Each row comes from the steps of one path. Every step used is in the known rows, and no mark comes twice. Write the path behind each row, first mark first.
Known rows:
gudo sefotud: [ 2.03 -1.05 -4.25  0.61 -1.39  0.08 -1.03 -0.90  0.32  0.94  1.53 -1.77
 -1.89 -0.36  2.46 -1.65  2.17 -2.40 -1.39  0.47 -1.08 -0.44 -2.59  1.85
  2.67 -0.13  0.67 -2.54  0.72  1.42  1.06  1.88]
gelin sefotud: [ 0.75 -2.13 -3.69  0.18 -1.26  0.66  1.21 -0.81  0.08  0.53  3.14 -1.00
 -1.30 -0.92  2.10 -4.02  3.80 -1.96 -2.23 -1.12 -1.66 -0.18 -2.24  1.50
  2.78 -1.02  0.68 -1.16  0.74  0.51  0.68  1.15]
gefun nitepi gudo: [ 2.20 -2.87 -2.58 -0.56 -0.07 -0.03 -0.10 -0.45  0.87 -1.60  0.49 -1.49
 -1.30 -1.51  2.52  0.81  0.13 -0.25 -0.82  1.45 -2.20  1.20 -2.10  3.16
  1.94 -1.17 -0.03 -3.61 -0.19  2.64  2.73  0.39]
gefun kituf gudo: [ 1.13 -2.40 -0.31 -0.59 -0.58  0.08  0.18  0.28  3.14 -1.61  1.06 -2.90
 -0.15 -0.51  2.12 -1.83  1.68  2.39 -0.83 -3.10 -2.41  0.75 -0.94  2.55
  1.94  0.38 -0.96 -3.02  1.28  1.57  2.21  2.69]
gudo kituf gefun: [ 2.52 -5.29  0.01  1.08 -0.10  0.58  0.88 -1.02  3.25  0.85  2.02 -0.72
 -0.10 -0.52  2.12 -2.23 -0.16  0.91  0.83 -0.83 -0.85  0.19 -1.24  0.94
  2.22  0.58  0.07 -1.54  3.29  1.83  1.05  1.40]
veres sefotud gudo kituf gefun: [ 2.12 -3.74 -0.88  1.37 -0.25 -0.52  0.29 -0.74  2.64  1.87  2.33 -0.92
 -0.05 -0.44  2.23 -2.14  0.99  1.71 -0.83 -1.36 -1.70  0.04 -1.51  2.30
  1.68  0.18 -1.30 -1.48  0.22  2.55  2.03  1.57]
nitepi gefun kituf gudo sefotud: [ 1.25 -2.19 -3.64  0.91 -0.88 -0.03 -1.28 -0.38  2.51  1.70  1.61 -2.54
 -0.85 -0.09  1.83 -1.71  1.61  1.08 -1.36 -4.91 -1.08 -1.45 -1.89  2.84
  2.26  0.15 -2.87 -3.26  1.02  1.63  2.87  2.98]
kituf gudo nitepi: [ 0.80 -2.38 -2.56 -0.45 -0.51  0.12 -1.11 -0.31  1.14 -1.88 -0.68 -1.67
 -1.06 -1.21  2.30 -1.06  0.97  2.19 -1.07 -0.88  0.34  2.84 -1.44  4.49
  2.51 -0.02  1.06 -2.90  1.43  2.48  2.51  0.91]
nitepi gelin sefotud gudo kituf: [ 1.43 -2.49 -1.73  0.62  0.08 -0.69  0.43 -0.55  1.51  1.91  1.68 -1.39
 -0.01 -0.47  2.40 -2.69  2.24  0.87 -2.09 -1.17 -1.12  0.12 -0.89  3.14
  1.18 -0.04 -3.98 -1.80 -0.12  1.12 -0.04  2.48]
sefotud gudo kituf gefun vibo: [ 1.76 -3.89  1.01 -0.13  0.73  1.18  0.62 -1.57  4.30  0.66  1.07 -1.80
 -0.43 -0.38  1.75 -1.90  1.09  2.90 -1.83 -5.43 -0.58 -0.64 -0.45  2.08
  2.07  0.67 -0.64 -1.79  0.46  2.77  0.84  0.72]
veres sefotud: [ 3.11 -0.79 -3.86  0.09 -1.30 -0.48 -0.22 -0.37 -1.24  0.00  2.88 -0.21
 -1.99 -0.84  2.47 -2.01  3.83 -1.95 -2.14  0.46 -2.98  0.53 -2.82  0.95
  2.05 -0.66  3.17 -1.33 -0.35  1.52  1.37  1.05]
nitepi gelin: [ 4.02 -3.01 -1.85 -0.05 -0.56  0.20 -0.48 -1.07 -0.33 -0.42  1.65  1.44
 -2.19 -1.08  2.00 -1.95  1.37 -0.51  0.32  0.81 -1.45 -0.45 -1.46  1.26
  2.36 -0.11  0.64 -3.11  1.22  1.04 -1.43  0.90]
nitepi gelin sefotud gudo kituf gefun: [ 2.14 -4.49 -0.71  1.33  0.11 -0.08  0.48 -1.23  2.77  2.83  2.38 -0.07
 -0.11 -0.58  1.82 -3.16  0.78  2.15 -0.28 -2.56 -0.64 -0.67 -1.01  3.17
  2.09  0.06 -3.01 -1.78  0.84  1.87  0.79  1.63]
sefotud veres: [ 0.40 -1.24 -0.59  1.80 -1.03  0.17  0.95 -0.43  2.94 -2.33  4.62 -1.82
 -1.07 -2.31  3.23 -2.36  2.28 -1.85  0.07  0.42 -3.61 -0.18 -1.76  1.22
  2.21 -0.38  2.94 -2.94 -0.67  1.44  0.21  0.24]
gelin nitepi gudo sefotud veres: [-0.06 -0.91 -1.89  1.78 -1.10 -0.31 -0.85 -0.39  2.23  0.26  5.08 -2.12
 -1.41 -2.07  3.34 -1.31  2.50 -2.06 -0.11 -1.06 -2.43 -0.69 -2.24  4.49
  2.56 -1.01  0.60 -3.20 -1.67  1.90  2.06  0.95]
gudo kituf gefun nitepi gelin sefotud: [ 3.00 -2.50 -2.38 -0.23  0.05  0.71  1.11 -1.41  0.66  3.30  2.97  2.07
 -0.66 -0.90  1.47 -3.80  2.50  0.31  0.53 -3.66  0.43  0.37 -1.64  3.61
  2.60 -1.06  0.02 -1.26  0.52  0.84  1.26  0.55]
veres sefotud gudo nitepi gelin: [ 3.65 -0.70 -2.89 -0.09 -0.21 -1.02 -1.88 -0.95 -1.30  0.62  0.93  0.94
 -2.11 -1.32  1.95 -1.19  1.90  1.22 -1.10  0.27 -0.54  1.12 -1.40  4.36
  1.91 -0.82 -0.59 -3.21 -1.28  2.38  0.74  0.66]
veres sefotud gudo: [ 1.23 -0.35 -2.92  0.48 -0.90 -1.39 -0.18 -0.21 -0.60 -0.12  1.81 -1.83
 -1.61 -0.89  2.65 -1.49  3.31 -0.08 -3.35  1.29 -3.65  0.36 -2.35  2.58
  1.53 -1.06 -0.52 -2.33 -2.96  2.50  1.81  1.37]
gelin sefotud gudo kituf gefun nitepi: [ 1.31 -2.35 -1.28 -0.22  0.74  0.32  1.76 -0.94  2.30  1.77  1.63  0.01
  0.49 -0.90  2.09 -2.09  1.11  1.46  0.47 -2.10 -0.24  2.02 -1.71  4.03
  1.86 -1.13 -0.39 -1.48 -0.53  2.47  3.94  0.27]
veres sefotud gudo kituf gefun vibo: [ 2.45 -2.91  0.19 -0.07  0.55  0.70  0.32 -1.47  3.36  1.58  1.87 -1.29
 -0.62 -0.28  1.68 -2.04  2.06  2.62 -2.52 -6.01 -0.95 -0.50 -0.92  2.46
  1.98  0.43  0.29 -1.21 -0.29  2.92  1.48  0.70]
vibo gefun nitepi: [ 1.94 -2.91 -2.95 -0.73  0.91  1.25  1.11 -0.85  0.02  0.86  1.09  1.13
 -1.29 -1.55  1.86 -2.18  1.32 -0.56  1.23  3.14 -1.02  1.87 -2.29  2.76
  2.24 -0.74  2.63 -2.60  0.04  2.43  3.37 -0.13]
vibo gefun: [ 1.65 -5.01 -3.06  0.65  0.04  1.15  0.29 -0.89  0.31  1.23  1.89 -0.03
 -1.84 -1.18  1.86 -3.40  1.05 -1.09 -0.15  3.64 -1.87 -0.25 -2.17  1.33
  2.71  0.40  1.08 -2.65  1.22  1.93  1.05  1.25]

Write each row's path:
[ 2.43 -3.98 -1.96  0.05 -0.09  0.35  0.09 -0.87  1.80 -0.57  1.09 -0.74
 -1.19 -1.46  2.13  0.35 -0.76  0.75 -0.07  0.22 -1.89  0.76 -2.06  3.63
  2.41 -0.97 -0.18 -3.52  0.61  3.13  3.35 -0.04]
kituf gefun nitepi gudo
[ 4.72 -3.20 -0.73 -0.42  0.66  0.46  0.37 -1.34  1.12  1.34  1.36  2.75
 -0.89 -1.15  1.87 -1.55 -0.07  1.41  2.56 -1.12  0.16  1.10 -1.30  3.04
  2.07 -0.22  1.04 -2.61  1.30  1.89  1.12  0.22]
gudo kituf gefun nitepi gelin
[ 0.68 -2.08 -2.92  0.05 -0.52  0.11 -1.13 -0.33  1.32  2.24  2.22 -1.44
 -0.77 -0.41  1.94 -1.80  2.55  1.34 -0.13 -5.12 -0.24 -0.87 -1.99  4.04
  2.31 -0.44 -2.84 -2.61  1.22  1.51  3.99  2.69]
gelin nitepi gefun kituf gudo sefotud
[ 1.41 -4.72  0.17  1.36  0.13 -0.12  0.62 -0.88  3.50  0.96  1.59 -1.59
  0.09 -0.56  2.42 -1.97 -0.07  1.99 -0.05 -0.56 -1.36  0.12 -0.98  2.08
  1.80  0.38 -2.13 -2.06  1.37  2.50  1.32  1.63]
sefotud gudo kituf gefun
[ 4.45 -1.78 -1.44 -0.17  0.61 -0.63 -0.12 -1.08  0.53  2.37  1.66  2.53
 -1.01 -1.01  1.77 -1.31  1.09  2.15  1.03 -1.30 -0.56  0.97 -1.61  4.11
  1.66 -0.76 -0.09 -2.45 -1.27  2.62  2.00  0.33]
veres sefotud gudo kituf gefun nitepi gelin
[ 2.05 -1.74 -1.81  0.57 -0.22 -1.28  0.01 -0.01  1.31  0.85  1.39 -2.00
 -0.03 -0.36  2.80 -1.25  2.46  0.53 -2.47  0.35 -2.36  0.93 -1.48  2.27
  0.66  0.08 -1.89 -1.54 -0.94  1.97  1.05  2.44]
veres sefotud gudo kituf
[ 2.09 -2.06 -4.33  1.03 -1.44 -0.21 -1.96 -0.81  0.94  0.89  1.45 -2.77
 -2.02 -0.44  2.42 -0.01  0.95 -2.03 -2.38  0.16 -1.68 -1.09 -2.51  3.09
  2.69 -0.37 -1.50 -3.53  0.33  2.02  1.29  2.12]
nitepi gudo sefotud
[ 4.02 -2.33 -2.18 -0.42 -0.23  0.19 -1.34 -1.15 -0.72 -0.31  0.70  1.30
 -2.13 -1.49  1.75 -1.68  0.78  0.51  0.42  0.67  0.26  1.38 -1.20  2.82
  2.42 -0.36  0.76 -3.19  1.50  1.56 -0.39  0.50]
gudo nitepi gelin
[ 2.35 -3.01 -0.71  0.14  0.10  0.99  0.33 -0.48  1.44 -0.05  2.08 -1.84
 -0.19 -1.46  1.60 -2.11  0.62  1.35  0.17 -3.78 -1.14  0.18 -0.72 -0.01
  1.22 -0.46 -2.41 -2.79  3.05  1.26  2.58  1.62]
gudo nitepi gefun kituf
[ 2.07 -6.33  0.35  0.51  0.18  0.32  0.20 -0.82  2.41  1.40  2.51 -0.54
 -0.06 -0.91  2.32 -1.07 -0.29  1.60  1.34 -1.05 -0.52  0.30 -1.28  2.98
  2.19 -0.05 -1.60 -1.59  3.01  2.35  2.47  1.22]
gelin nitepi gudo kituf gefun
[ 1.07 -1.76 -4.49  0.65 -1.45 -0.24 -1.61 -0.52  1.59  0.67  0.74 -2.29
 -1.66 -0.05  2.44 -1.37  1.97 -0.21 -1.81 -1.85 -0.94 -0.32 -2.38  3.95
  3.00  0.33  0.00 -3.00  0.32  1.94  1.87  2.37]
kituf gudo sefotud
[ 0.64 -0.82 -2.60  2.52 -1.47 -0.36 -1.05 -0.45  3.19 -0.19  4.41 -3.05
 -1.58 -1.78  3.10 -1.12  1.86 -2.24 -1.26 -0.84 -3.09 -1.25 -2.22  3.38
  2.55 -0.32  0.31 -3.88 -1.75  2.02  0.95  1.23]
nitepi gudo sefotud veres
[ 4.32 -3.02 -1.36 -0.48  0.45  0.59  0.29 -1.49  0.45  0.73  1.52  3.04
 -1.61 -1.31  1.67 -1.53  0.22  1.06  2.46 -0.51 -0.25  0.58 -1.70  2.87
  2.58 -0.76  1.62 -3.00  0.72  2.05  1.34 -0.45]
kituf gefun nitepi gelin
[ 2.21 -1.59 -1.53  0.41  0.10 -0.08 -0.18 -0.26  0.77  1.03  2.39 -2.02
 -0.29 -1.32  1.62 -2.16  1.59  1.94 -1.30 -3.68 -1.89  0.28 -1.04  1.31
  0.90 -1.06 -3.62 -2.62  0.33  1.93  3.50  1.70]
veres sefotud gudo nitepi gefun kituf
[-0.46 -0.17 -2.54  2.23 -1.46 -0.42 -0.81 -0.24  3.84 -0.43  4.20 -2.53
 -1.21 -1.53  3.04 -2.20  2.66 -0.89 -0.73 -2.67 -2.33 -0.60 -2.15  3.99
  2.72 -0.03  1.80 -3.45 -1.77  1.89  1.46  1.45]
kituf gudo sefotud veres
[ 2.31 -3.71  0.18 -0.47  0.11  1.86  0.61 -1.87  3.21 -0.27  1.61 -0.83
 -1.62 -0.76  1.52 -2.45  1.43  1.48 -1.22 -5.02 -0.81 -0.93 -1.22  1.30
  3.01  0.25  2.30 -1.91  1.27  2.42  0.82 -0.17]
kituf gefun vibo
[ 1.19 -2.58 -1.66 -0.66  0.32  0.65 -0.87 -0.14  1.92  0.01  0.19 -1.94
 -0.51 -1.18  1.56 -1.98  0.98  3.17 -0.41 -1.79 -0.05  2.64 -0.97  4.48
  2.33  0.38 -0.52 -3.11  1.39  2.54  3.38  1.66]
vibo gefun kituf gudo nitepi
[ 1.05 -4.46 -1.72 -0.36  0.53  1.47 -0.53 -1.53  2.21 -0.34  0.20 -1.16
 -1.54 -1.16  1.25 -1.76  1.21  3.33 -2.10 -6.82  0.56 -0.74 -0.74  2.54
  2.20 -0.11  0.07 -2.77  1.67  2.68  1.82  0.04]
kituf gudo nitepi gefun vibo
[ 3.14 -2.82 -2.10 -0.48 -0.14 -0.05 -1.75 -0.85  0.03 -0.53  0.05  0.93
 -1.93 -1.38  1.89 -1.30  0.77  2.34  0.22 -1.08  0.63  1.38 -1.08  4.47
  2.55  0.04  0.28 -3.56  1.07  1.98  0.41  0.95]
kituf gudo nitepi gelin
[ 0.97 -2.20 -1.63  0.43  0.22  0.52  0.52 -0.46  1.55  1.48  2.40 -2.39
  0.08 -1.47  1.43 -2.94  1.76  1.90 -1.47 -4.65 -1.33 -0.17 -0.85  1.62
  1.19 -1.14 -4.84 -2.55  0.94  1.30  3.06  1.70]
gelin sefotud gudo nitepi gefun kituf
[ 2.04 -4.33 -3.31 -0.05  0.38  0.68 -0.21 -0.64  0.58  0.41  0.85 -0.52
 -1.63 -1.62  1.86 -0.12 -0.01 -0.10 -0.45  2.62 -2.01  0.79 -2.22  3.80
  2.24 -0.72 -0.18 -3.77 -0.12  3.04  3.08  0.43]
vibo gefun nitepi gudo
[ 1.16 -3.70 -1.18 -0.19 -0.07  0.71  0.00  0.11  2.97  0.37  1.46 -2.05
 -0.52 -0.66  1.51 -2.80  1.46  2.68 -0.52 -2.04 -2.33  0.31 -1.16  3.03
  2.26  0.86 -1.07 -3.22  1.11  1.94  2.60  2.74]
vibo gefun kituf gudo
[ 2.19 -1.37 -2.77 -0.53 -0.59  0.37 -0.39 -0.77  0.38  1.71  2.32  0.06
 -0.97 -1.06  1.21 -3.67  3.00  1.58 -1.40 -5.12  0.25  0.85 -1.03  4.59
  2.78 -0.79 -1.46 -2.22  0.59  0.70  1.18  1.63]
gefun kituf gudo nitepi gelin sefotud
[ 0.66 -5.14 -3.49  1.14 -0.08  0.27 -0.80 -0.80  0.95 -0.34  0.56 -0.36
 -1.24 -1.63  1.92 -1.66  0.12  2.45 -0.62 -2.86  0.09 -0.28 -1.46  2.43
  2.06 -0.49 -1.13 -3.13  2.64  2.31  2.71  0.76]
kituf gudo nitepi gefun
[ 2.35 -2.50 -5.05  0.46 -0.41  0.36 -1.57 -0.92  0.52  2.68  1.18 -1.42
 -1.94 -0.82  1.99 -0.17  0.70 -1.29 -1.14  0.80 -0.98 -0.15 -2.76  4.54
  2.72 -0.56 -0.99 -3.71 -0.75  2.81  3.21  1.41]
vibo gefun nitepi gudo sefotud
[ 0.96 -4.11 -1.23  0.39 -0.34  0.23  0.25  0.03  3.04 -0.66  1.37 -2.03
 -0.37 -0.83  1.87 -2.04  1.01  3.05 -0.57 -4.75 -2.34 -0.78 -0.93  1.69
  1.74  0.12 -2.48 -3.28  2.14  1.56  2.56  2.57]
nitepi gefun kituf gudo
[ 0.43 -4.26 -2.92  1.37  0.13 -0.05 -0.57 -1.05  0.22  0.00  0.70 -1.01
 -1.15 -1.82  2.11 -1.53  0.02  1.73 -1.09 -0.55 -0.56 -0.42 -1.46  2.05
  1.48 -1.09 -2.90 -3.30  1.25  2.52  2.38  0.51]
sefotud gudo nitepi gefun
[ 1.44 -2.71 -0.71  0.35  0.32  0.38  0.26 -0.39  1.74  0.17  1.70 -2.35
  0.01 -1.52  1.65 -1.68  0.58  2.27 -0.65 -3.03 -1.52  0.28 -0.71  0.93
  0.94 -0.68 -4.45 -3.22  1.50  1.75  2.98  1.69]
sefotud gudo nitepi gefun kituf
[ 2.66 -3.27 -0.60 -0.43  0.74  0.82  1.51 -0.97  2.39  0.47  1.13  0.62
  0.12 -1.10  2.20 -1.21  0.04  1.14  1.96 -0.47 -0.08  2.41 -1.72  2.49
  1.91 -0.54  1.77 -1.62  1.49  2.37  3.40 -0.07]
gudo kituf gefun nitepi
[ 1.57 -4.76 -3.30  1.13 -0.14  0.72 -0.38 -1.11 -0.02 -0.19  1.25  0.02
 -1.46 -1.79  1.89 -1.93  0.23  0.62 -0.22 -1.11 -0.13 -0.23 -1.64  0.80
  1.80 -0.83 -0.70 -2.69  2.93  1.91  1.99  0.31]
gudo nitepi gefun
[ 1.39 -2.17 -3.84 -0.08 -0.99 -0.20 -1.72 -0.65 -0.53  1.56  1.90 -1.84
 -1.90 -0.86  2.70 -0.32  2.04 -1.64 -0.86 -0.20 -0.67 -0.30 -2.57  4.34
  2.67 -0.94 -1.51 -2.75  0.51  1.95  2.75  1.63]
gelin nitepi gudo sefotud
